What can hang from each mark
mekefon: lelu zisan
ferito: lelu
zipu: zaleg
lelu: ferito mekefon nomut zaleg
zisan: ferito mekefon nomut zaleg
nupu: zaleg
nomut: lelu
zaleg: lelu mekefon nomut nupu zipu

Every row comes from one small tree of marks. The marks that hang from a mark follow it in brackets, in alphabetical order. Every link used is in the known rows. Which tree was each row made from?
In the rows, 128 means zero.
Known rows
zisan[ferito mekefon zaleg[lelu zipu]]: [139 103 135 120 105 129  93 167 146 109  85 128  72  99  79 149 123 132
  82 149 126 107 104 186  86 149 110]
nomut[lelu[ferito mekefon zaleg]]: [111 132 124 104 111 156  93 117 127 111 174 146  69  93 128 134 140 138
 123 107  86 119  99 116 135 138 174]
zaleg[lelu[ferito mekefon[zisan] nomut] nupu zipu]: [151 158 125 107 129 141  85 129 134 102 169 154  19  70  84 141 118 172
 103 113 120 106  90 104 100 115 121]
ferito[lelu[mekefon[zisan] nomut zaleg[nupu]]]: [107 135 143  79 134 137 114 130 134 108 194 165  43  89  81 132 123 156
 120  86  96 121  89 110 126 133 151]
zaleg[lelu nupu]: [132 152 135 119 137 122 130 129 138 112 157 132  84 117 101 145 138 147
 106 128 132 119 104 154 111 121 101]
zaleg[lelu[ferito nomut] mekefon[zisan] nupu zipu]: [146 168 147  98 135 130  96 122 124 104 170 145  12  80  75 140 114 181
 102 126 130 105  95 120 108 123 109]
nomut[lelu[ferito mekefon]]: [111 131 120 114 110 154  93 117 130 119 175 133  91 101 126 138 139 139
 120 108 104 118 105 105 134 131 164]
lelu[ferito mekefon[zisan[zaleg]] nomut]: [136 111 122  99 103 157  72 106 121 102 166 165  94  88  97 135 112 139
 100 105 101 117  95  97 138 122 160]
mekefon[zisan[nomut]]: [140 141 146 114 125 122  89 118 116 114 133 143 106 133 115 143 134 161
  90 102 129 131 106 121 138 131 130]
zisan[ferito]: [113 123 137 117 107 143 104 136 132 119 116 134 110 125 101 140 139 141
 106 119 140 113 119 141 119 134 138]
zipu[zaleg[lelu[nomut] nupu]]: [124 132 150 116 128 141 131 137 152 123 163 145  80 109  91 150 131 126
  98 120 112 140 117 139 118 117 119]
zisan[ferito mekefon zaleg]: [123  78 132 109  90 141  85 148 136 122  97 131 115 116  87 143 132 119
  91 134 121 110 105 186 114 149 141]
lelu[ferito mekefon nomut]: [116 127 126 110 102 163  95 117 129 119 178 153  89  87 101 131 131 138
 108 100 124 114 112  91 125 120 168]
lelu[nomut zaleg[mekefon]]: [106 140 155  96 116 143 124 121 127 119 176 144  75 109  97 126 134 141
 113 105 115 128 115 117 135 138 142]
nomut[lelu[zaleg]]: [108 138 143 106 123 140 113 117 124 114 157 132 100 124 135 134 144 133
 120 106  95 127 118 116 141 138 147]
zaleg[lelu[ferito mekefon[zisan]] nomut nupu zipu]: [159 152 127 108 141 129  91 131 140  92 154 141  14  72  80 147 122 194
  89 136 119 123  80 129  86 130 117]
mekefon[lelu[ferito nomut zaleg[zipu]] zisan]: [139 135 144  94 135 144  62 112  98  96 122 179  56  87  96 129 110 174
 101  76 110 102 120  77 130 126 152]
zisan[ferito mekefon nomut[lelu] zaleg[nupu]]: [140  88 148 122  87 139  51 153 154 126 128 113  65 110  86 167 145 130
  77 132  94  93  94 214 123 137 136]
zipu[zaleg[mekefon[zisan] nomut]]: [117 120 156  92 130 128 131 126 137 118 147 140  90 125  94 143 122 160
  94 127 108 171 100 132 129 155 140]
nupu[zaleg]: [113 131 128  98 131 140 124 103 131 116 122 143 127 119 118 138 143 142
 101 118 127 141 118 118 139 134 156]
zipu[zaleg]: [108 116 141 108 118 147 135 132 132 123 130 141 121 131 110 136 137 118
 106 120 118 157 121 131 127 133 141]
lelu[ferito nomut]: [120 134 141 111 107 157  94 110 115 119 159 147 110  99 107 131 133 134
 104 103 134 106 132  95 135 114 159]
lelu[mekefon[zisan[zaleg]]]: [129 111 116 102 116 136 102 118 126 102 143 149 108 115 106 135 120 143
 105 114 105 142  87 122 131 138 132]

Which tree is each row?
[128 155 144  97 140 126 105 126 145 109 127 151  49  90  88 151 114 179
  93 125 124 131 102 112 119 146 132] : nupu[zaleg[lelu[nomut] mekefon[zisan[ferito]] zipu]]
[140 132 138 115 133 128 116 145 157 117 159 152  47 109  91 157 127 149
  88 123  99 151  79 162 117 129 119] : zipu[zaleg[lelu[mekefon[zisan[nomut]]] nupu]]
[118 133 141 105 136 136 112 102 147 114 142 126 115 112 124 151 145 157
  93 118 104 146 118 104 140 144 165] : nupu[zaleg[nomut[lelu]]]
[114 126 132 119 128 137 146 149 155 120 151 150  91 112 104 146 128 128
 102 127 108 163 102 136 113 138 127] : zipu[zaleg[lelu[mekefon]]]
[125 142 152 104 129 136 106 132 133 118 157 132  26  97  66 138 127 173
 106 102 135 111 114 113 106 123 108] : zaleg[mekefon[lelu[nomut]] nupu zipu]
[129 143 155  93 126 123 105 122 118 109 151 148  63 121 105 134 132 162
 102 112 109 134  92 148 138 149 134] : lelu[zaleg[mekefon[zisan[nomut]]]]
[137 152 120  98 139 143  93 113 139 101 140 167  57  69 102 144 118 170
  93 113 116 130 100  85 119 131 155] : nupu[zaleg[lelu[ferito mekefon[zisan] nomut] zipu]]
[125 159 144 106 147 108 130 123 127 113 162 141  87 121 105 138 116 172
 109 125 128 139  91 128 129 147 102] : zaleg[lelu mekefon[zisan]]
[139 132 126 110 113 142  71 120 120 111 153 158  77  97 108 141 128 163
  94 103 120 119  88 123 132 130 159] : lelu[ferito mekefon[zisan[nomut]]]
[100 133 134  93 138 124 125 130 128 111 164 154  89 112  98 134 122 158
 120 100 120 138  96 103 123 143 144] : ferito[lelu[mekefon[zisan]]]
[116 143 141  89 125 140  91 104 107 110 170 146  69 108 127 133 130 157
 123 111  87 115  97 121 150 145 159] : nomut[lelu[ferito zaleg[mekefon[zisan]]]]
[136 126 139  98 108 137 116 129 130 101 135 115  51 108  76 138 133 140
 102 147 124 124 100 167 105 129  99] : zisan[zaleg[mekefon nupu zipu]]
[111 103 144 112 122 133  90 136 130 136 138 147 113 109  92 137 128 147
  95  79 131 113 125 109 127 138 143] : zisan[mekefon[lelu[nomut]]]
[111 134 166  90 126 132 120 156 146 103 138 130   4  92  56 145 132 170
 105 136 121 112 100 171  90 152 136] : zisan[ferito[lelu[zaleg[mekefon nomut nupu zipu]]]]
[110 129 147  95 131 127 104 134 122 110 125 153  96 123  94 142 121 162
 111 107 130 116 107 126 126 143 144] : mekefon[zisan[ferito[lelu]]]
[155  84 136 106 116 138  61 136 128 103 103 132  47  77  62 146 124 156
  73 127 117 102 106 170  94 136 127] : zisan[mekefon[lelu[ferito]] zaleg[nomut nupu zipu]]
[146 121 160 123  91 138  86 158 143 103 104 121  41 107  69 157 130 146
  78 150 127 114 106 183 102 140 113] : zisan[ferito nomut zaleg[mekefon zipu]]
[128 118 123 109 105 142  79 133 136 101 132 132  69 108 111 148 123 150
 111 116  89 127  93 113 122 141 137] : nomut[lelu[mekefon[zisan[ferito zaleg[zipu]]]]]
[129 108 150 125 123 121  80 149 132 135 121 140  97 115  94 148 137 156
  77  91 133 114 114 152 123 142 134] : zisan[mekefon[lelu] nomut]
[125 135 143 113 133 133 140 139 148 119 145 140  81 117  97 148 135 128
 101 134 114 145 108 163 115 125 112] : zipu[zaleg[lelu nupu]]
[116 114 153  93 130 143  97 121 120 121 150 172  79 105  87 141 108 156
 104  95 107 137 112 110 143 135 152] : zipu[zaleg[mekefon[lelu[ferito nomut] zisan]]]
[137 155 140 111 152 122 128 125 150 100 112 131  77  95 101 150 132 170
  79 140 128 150 117 115 102 143 127] : nupu[zaleg[lelu nomut zipu]]
[116 129 151 108 124 142  97 118 120 122 163 151  78  97  85 137 119 161
 108  96 133 109 124 104 134 130 142] : zaleg[mekefon[lelu[ferito nomut]]]
